What can hang from each mark:
mefip: dova
refar: dova neri sekazi
dova: bofu kavu mefip momobig refar
momobig: dova
sekazi: refar
kavu: dova
neri: refar
vovi: mefip

Known rows, with every way that one mark hangs from another:
refar(dova(kavu mefip momobig) neri): [ 2.52 -0.66  3.95 -1.48 -0.29  0.75 -2.03 -2.41 -1.08 -2.82 -1.40 -3.43
 -0.23  0.03  2.04  2.49 -1.79  2.05  1.06 -0.49 -2.29  0.82 -2.06]
kavu(dova(momobig)): [ 0.61  0.83 -0.94  1.68 -0.40 -0.59 -2.69 -2.87  4.11 -4.09  0.64 -0.53
 -1.93  2.19  1.03  2.49 -2.70 -0.02  1.18  1.84  2.08 -0.21  0.24]
sekazi(refar): [ 0.39 -0.62  1.69  0.26  0.31  1.22  0.82 -3.48  0.22 -3.84  2.62  1.39
 -0.18  0.96  0.22  1.35  2.61  1.53 -0.01 -0.55  2.75 -3.78  0.36]
dova(kavu mefip momobig): [ 1.59 -1.84  0.45 -1.48  0.12  0.07  0.33 -2.12  1.75 -2.05 -1.61 -3.06
  0.04  0.07  1.68  2.61 -5.19  1.21  0.78 -1.53 -1.90 -1.31 -2.13]
mefip(dova(kavu momobig refar(sekazi))): [-2.61  0.49  1.96 -2.31  0.45  0.63  2.07  4.15 -0.67 -2.60 -2.68 -3.81
  0.45 -0.26  1.28 -1.52 -3.29  2.39  0.38  0.57  2.08  0.40  2.08]
kavu(dova): [ 0.28  0.84 -0.70  1.90 -0.01 -0.72 -3.36 -2.80  3.12 -4.87  2.76 -0.91
 -1.35  2.13 -0.02  2.21  1.37  0.02 -0.10  2.84  2.50  0.00  0.25]
kavu(dova(momobig refar(sekazi))): [ 0.16  2.07  0.33  1.67  0.55  0.38 -2.97  3.15  2.89 -3.77 -1.87 -2.25
 -0.81  1.04  1.85 -1.21 -0.93  0.12  1.36  0.38  2.08  0.82  0.75]
vovi(mefip(dova(refar(neri)))): [-3.05  3.53  2.60  0.53 -1.38  0.20  4.25 -1.65  0.07 -3.37  4.74 -3.47
 -2.66  0.79 -0.51  0.43  4.51  2.83  1.58  0.92  4.79 -0.78  1.23]
kavu(dova(bofu mefip momobig refar)): [-1.21  0.75 -1.04  0.96  0.17  0.50 -1.29 -1.66  2.17 -1.18 -0.84 -3.77
 -0.87 -0.65  1.64  0.23 -3.20 -1.24  3.05 -1.23  0.38  1.10 -4.86]
momobig(dova(kavu mefip refar(sekazi))): [-0.36 -0.17  1.33 -1.27  1.21  0.09 -2.49  4.86  1.90 -2.42 -0.56 -3.90
  1.37 -1.07  1.32 -1.05  0.24 -0.62 -0.96 -2.09 -3.28 -0.55 -2.28]
refar(dova(bofu mefip) neri sekazi): [ 2.11  0.41  4.40 -0.40  0.31  1.46 -4.50 -2.10 -5.93 -4.08 -0.70 -3.50
 -0.65  1.32  0.81  0.29  2.93  1.59  1.00 -1.00  2.10  0.81 -3.64]
neri(refar(dova(kavu mefip) sekazi)): [ 0.95  0.73  2.36 -1.56  0.83  1.40 -4.17 -0.86 -2.92 -3.72 -2.34 -2.26
  2.00  1.09  0.31  1.43 -0.27  2.87 -1.06  3.42 -1.56  1.04 -2.41]
vovi(mefip(dova)): [-2.03  2.45  0.48  0.09 -1.09 -0.93  2.60 -3.63  0.51 -3.88  4.03 -1.32
 -2.65  2.83 -1.55  3.19  1.19  3.36  0.84  3.26  5.23 -1.43  1.29]
momobig(dova): [ 0.20  0.71  0.42  0.12 -0.46 -0.51 -2.67 -2.78  2.62 -4.65  3.92  0.56
 -1.11  2.27  0.12  2.87 -0.10 -0.29 -0.89  1.35  1.74 -2.48  0.10]
dova(refar(sekazi)): [ 0.98  1.32  1.69  0.33  0.76  1.13 -0.93  2.72 -1.14 -4.04 -0.07 -2.43
  0.19  1.33  0.51 -1.21  1.96  1.29 -0.86 -0.54  3.65 -0.99  1.06]
dova(bofu mefip momobig): [ 0.99 -0.76  0.22 -0.68 -0.17  0.63  0.19 -5.05 -0.73 -1.95 -0.82 -2.31
 -0.82  1.23  1.36  2.53 -5.04  0.54  2.31 -2.08  1.68 -1.69 -4.12]
dova(mefip refar(sekazi)): [ 0.98  0.04  1.43  0.04  0.90  1.10 -0.94  2.49  0.13 -3.25 -1.32 -4.29
  0.25  1.19  0.33 -1.13  1.64  0.71 -0.81 -1.57  2.01 -0.24 -2.08]
mefip(dova): [-2.56  0.24  0.58 -0.87 -0.49 -0.35  1.04 -3.37  0.27 -4.20  2.72 -1.36
 -1.52  2.92 -1.19  2.04 -0.04  2.22 -0.59  3.57  5.79 -0.10  0.95]
dova(mefip refar): [ 0.30  0.03  0.52  0.03  0.22  0.55  0.81 -0.68  1.48 -2.35  0.68 -3.65
 -0.17  0.87  0.14  0.77  0.88  0.70 -0.45 -1.01  1.79 -0.54 -2.71]
vovi(mefip): [ 2.13  2.26  0.31  1.04 -0.93 -0.50  0.68 -3.76  0.21 -4.17  3.63 -0.78
 -1.71  2.35 -0.29  3.55  1.49  2.43  0.83  0.65  2.67 -3.12  0.89]
kavu(dova(refar)): [-0.70  1.78 -0.76  1.71  0.21 -0.14 -1.93 -0.07  3.24 -3.69  2.39 -2.18
 -0.77  0.75  0.13  0.24  2.40 -0.44  0.04  1.68  2.11  0.90 -0.07]
neri(refar(dova(bofu) sekazi)): [ 0.46  3.00  2.38 -1.01  0.29  2.08 -4.30 -3.46 -6.63 -4.79 -0.12  0.38
  0.78  2.67  0.47  1.22  0.28  2.63  0.47  3.98  3.53  0.20 -1.15]
dova(bofu kavu mefip momobig refar): [ 0.01 -0.50  0.34 -1.95  0.59  1.15  1.97 -0.84 -1.40 -0.16 -1.69 -4.56
  1.00 -2.39  2.54  0.29 -5.14  0.26  2.41 -3.62 -2.24 -0.88 -3.69]
neri(refar(dova)): [ 0.83  2.78  1.77 -0.75 -0.78  1.10 -2.93 -5.68 -2.17 -4.99  1.86  1.04
  0.26  3.17 -0.19  3.11  0.42  2.78 -0.86  5.51  3.09 -0.23 -0.23]

Rows:
[ 0.12  0.96 -0.92  1.07 -0.22  0.09 -2.51 -4.45  1.04 -3.23  0.78 -0.77
 -1.67  1.18  1.90  2.15 -3.66 -0.33  2.89  0.52  2.00 -0.23 -1.40] -> kavu(dova(bofu momobig))
[ 0.11  0.81  0.10  1.39  0.79  0.26 -2.95  3.15  3.85 -2.58 -3.29 -3.87
 -0.63  0.73  1.52 -0.77 -1.69 -0.33  1.39 -0.77  0.69  1.66 -2.59] -> kavu(dova(mefip momobig refar(sekazi)))
[ 0.70 -0.76  0.54 -1.40  0.42  0.54  1.63  0.61  1.85 -0.93 -1.99 -4.47
  0.62 -1.50  1.97  0.69 -4.04  0.75  1.04 -2.55 -2.06 -0.72 -2.37] -> dova(kavu mefip momobig refar)
[-0.47  2.17  0.13  1.29  0.74  1.13 -2.92  1.82 -0.25 -2.91 -1.77 -2.47
 -0.60  0.07  2.06 -1.34 -1.95 -0.64  2.47 -0.68  2.23  0.84 -0.77] -> kavu(dova(bofu momobig refar(sekazi)))
[ 0.81  0.39  3.29  0.53  0.36  1.87 -0.61  1.64 -0.20 -3.45 -0.35 -4.83
 -0.54  0.79  0.94 -1.78  4.10  0.89 -0.14 -2.94  2.07 -0.20 -1.92] -> dova(mefip refar(neri sekazi))
[ 1.44 -1.68  2.80 -1.36  1.05  0.63 -1.59 -1.53 -2.17 -2.05 -0.14 -0.96
  1.75 -1.32  0.62  1.55  1.68  2.10 -0.05  0.16 -2.50 -0.97 -2.87] -> sekazi(refar(dova(kavu mefip)))
[-3.65  0.66  0.87 -3.06 -0.20  0.63  3.62 -0.54 -2.35 -0.96 -0.07 -3.58
  0.16 -1.73  1.58 -0.43 -4.70  1.55  2.44 -0.20  1.73  0.07 -0.01] -> mefip(dova(bofu kavu momobig refar))
[-0.40 -0.61  0.12 -1.71  0.84  0.90  1.42 -0.84 -2.46 -0.81  0.50 -5.24
  1.24 -2.31  1.12  0.04 -0.73  0.29  1.28 -2.74 -1.69 -0.47 -3.89] -> dova(bofu kavu mefip refar)
[ 0.37  0.52  2.51 -0.43 -0.10  1.25  1.53 -0.42 -0.49 -2.99  2.55 -3.91
  0.17 -1.37  1.66 -0.82  2.95  1.09  0.05 -1.95 -0.44 -0.90  1.25] -> dova(kavu refar(neri))
[-3.77  1.63  3.53 -0.66  0.09  1.79  1.46  0.36 -4.19 -3.70  1.45 -4.10
 -1.25  0.60  0.62 -2.85  3.31  1.50  1.49 -0.60  6.03  0.81  0.24] -> mefip(dova(bofu refar(neri sekazi)))
[ 0.67 -1.69  0.10 -1.55  0.68  0.45  0.06 -3.66 -2.30 -2.06  0.90 -3.70
  0.50 -0.75  0.90  1.84 -1.76  0.74  1.09 -1.81 -1.50 -1.17 -3.74] -> dova(bofu kavu mefip)
[ 0.80  0.61  1.59 -2.22 -0.53  0.92 -1.86 -4.17 -0.64 -2.43 -2.31 -1.25
  1.14  0.70  1.25  3.27 -5.11  2.71  0.67  3.16 -2.30  0.42 -2.98] -> neri(refar(dova(kavu mefip momobig)))
[-0.23  1.79 -0.54  1.57 -0.27 -0.01 -1.29 -0.19  4.14 -3.04  0.49 -1.70
 -1.22  0.57  1.48  0.60 -1.91 -0.42  1.49  1.00  1.76  0.50  0.10] -> kavu(dova(momobig refar))
[ 2.64  1.70  4.72 -0.39 -0.40  1.66 -3.71 -1.88 -6.06 -4.48 -1.46 -1.29
 -1.01  1.62  2.54  0.65 -0.65  2.10  2.23 -0.74  3.28 -0.19 -0.11] -> refar(dova(bofu momobig) neri sekazi)
[-2.35  1.74  0.23 -1.92 -0.88 -0.44  3.77 -3.76 -2.54 -1.69  1.64 -2.26
 -1.51 -0.54  0.99  2.61 -4.77  3.06  3.95  0.61  1.06 -1.49  0.25] -> vovi(mefip(dova(bofu kavu momobig)))
[-2.47  3.53  1.57  0.18 -0.18  0.03  2.11  2.52 -0.96 -3.47  1.46 -3.10
 -1.41  1.52 -0.84 -0.59  2.75  3.18  0.64  1.66  5.40 -0.43  1.66] -> vovi(mefip(dova(refar(sekazi))))
[ 0.59  1.44  1.57 -0.78 -0.51  1.06 -2.92 -5.64 -0.84 -3.96  0.36 -0.59
  0.27  2.75 -0.55  3.43 -0.12  2.41 -0.73  4.53  1.59  0.59 -3.45] -> neri(refar(dova(mefip)))
[ 2.35  0.53  1.95 -2.29  0.02  0.47 -2.41 -3.04 -5.35 -2.38 -0.86 -1.36
  0.47 -0.50  2.31  2.51 -4.72  2.09  2.07  0.73 -0.72 -0.12 -0.68] -> refar(dova(bofu kavu momobig))
[ 1.57 -0.50  3.53 -1.42  0.12  0.85 -2.77 -4.08 -5.23 -2.55  0.86 -4.14
  0.26 -1.04  1.18  1.93  1.47  1.60  1.37 -0.75 -1.73  0.99 -3.61] -> refar(dova(bofu kavu mefip) neri)
[-0.39  0.23  0.31 -1.61  0.23 -0.28 -1.95 -2.76 -0.91 -3.01  3.48 -0.69
  0.18 -0.75  1.40  1.97 -1.51 -0.72  0.93 -0.53 -1.82 -2.32 -0.92] -> momobig(dova(bofu kavu))
[ 2.85  1.40  4.78  0.49 -0.15  1.03 -4.55 -0.56 -4.16 -5.88  0.35 -1.40
 -0.96  2.70  0.71  0.74  4.43  2.57 -0.59  1.28  3.61  0.10  1.26] -> refar(dova neri sekazi)
[ 1.20  0.51  5.07  0.22 -0.25  1.70 -1.51 -3.78 -2.65 -4.45  2.91  1.06
 -0.46  0.71  0.70  1.04  5.84  2.43  0.28  0.31  2.53 -1.70  0.44] -> sekazi(refar(dova neri))
[-1.68 -0.14  0.16 -1.60  0.69  0.15 -0.77 -0.12  0.01 -1.04  1.66 -3.76
  1.09 -2.54  1.26  0.37 -1.32 -1.54  1.05 -2.45 -3.50 -0.90 -4.49] -> momobig(dova(bofu kavu mefip refar))
[-3.04  0.77  3.80 -1.51  0.37  1.21  1.81  3.17 -1.86 -3.59  0.79 -5.00
 -0.01 -0.49  0.74 -2.91  3.59  2.14 -0.09 -0.08  2.32  1.19  2.28] -> mefip(dova(kavu refar(neri sekazi)))
[ 0.32  0.47  3.01  0.04  0.50  2.22 -0.48  0.07 -3.23 -2.95 -0.03 -5.19
 -0.39 -0.12  1.31 -2.23  3.18  0.42  1.42 -4.20  2.09 -0.25 -3.46] -> dova(bofu mefip refar(neri sekazi))
[ 0.40 -0.87  0.50 -1.15  0.79  0.46  1.15  0.55  0.78 -1.55  0.44 -4.80
  1.01 -1.30  0.66  0.21 -0.11  0.47 -0.30 -1.61 -1.62 -0.53 -2.32] -> dova(kavu mefip refar)
[-0.18  2.18  3.50  0.71  0.10  1.12 -2.77  2.35  1.23 -4.74  2.43 -1.82
 -0.80  0.89  1.39 -1.64  4.09 -0.59 -0.52 -1.76  1.95 -1.33  0.79] -> momobig(dova(refar(neri sekazi)))
[ 0.05  2.00  1.40 -2.15 -0.18  1.52 -2.30 -5.78 -5.90 -3.29  1.36 -0.20
  1.48 -0.04  0.95  2.29 -1.27  2.35  0.83  4.02 -0.42 -0.15 -1.22] -> neri(refar(dova(bofu kavu)))
[ 0.65  1.54  1.46 -0.36  0.94  1.53 -0.72  1.22 -4.14 -3.36  0.18 -2.68
  0.29  0.48  1.19 -1.76  1.21  0.74  0.90 -1.67  3.68 -1.08 -0.51] -> dova(bofu refar(sekazi))
[ 0.77  0.34  1.25 -0.71  0.57  1.48 -0.16  1.27 -2.03 -1.67 -3.22 -4.08
  0.13  0.30  2.17 -0.96 -3.25  0.56  2.14 -3.65  2.00 -0.79 -3.65] -> dova(bofu mefip momobig refar(sekazi))
[ 0.98  1.45  3.54  0.74  0.30  1.90 -0.63  1.51 -1.37 -4.67  0.85 -3.22
 -0.80  1.01  1.03 -1.91  4.79  1.46 -0.41 -2.01  3.48 -0.89  1.22] -> dova(refar(neri sekazi))
[ 1.22 -0.31  0.56 -1.91  0.04  0.56  0.47 -3.61 -2.57 -2.39  0.12 -1.71
  0.05 -0.53  2.48  2.00 -5.38  1.09  2.36 -1.53 -0.32 -2.16 -0.26] -> dova(bofu kavu momobig)
[ 1.50  1.72  2.86 -2.03  0.26  1.57 -3.49 -0.78 -3.21 -4.13 -3.13  0.05
  1.56  1.57  1.93  1.52 -3.84  3.27  0.32  3.62 -0.66 -0.04  1.01] -> neri(refar(dova(kavu momobig) sekazi))
[ 2.22 -0.65  1.78 -2.46  0.26  0.32 -2.41 -3.01 -4.09 -1.42 -2.22 -3.00
  0.66 -0.75  1.80  3.10 -5.15  1.71  2.03 -0.26 -2.05  0.56 -3.92] -> refar(dova(bofu kavu mefip momobig))
[ 1.74 -0.74  1.54 -2.20  0.63  0.11 -2.98 -2.91 -5.05 -2.02 -0.32 -3.47
  1.06 -0.67  0.50  2.58 -1.09  1.64  0.85  0.66 -1.80  0.84 -3.93] -> refar(dova(bofu kavu mefip))
[-2.87  1.71  3.80 -0.69 -0.53  1.49  1.67  1.91 -0.29 -3.90 -0.86 -3.31
 -1.49  1.46  1.28 -2.34  0.05  1.96  1.07 -0.33  5.56  0.45  1.86] -> mefip(dova(momobig refar(neri sekazi)))
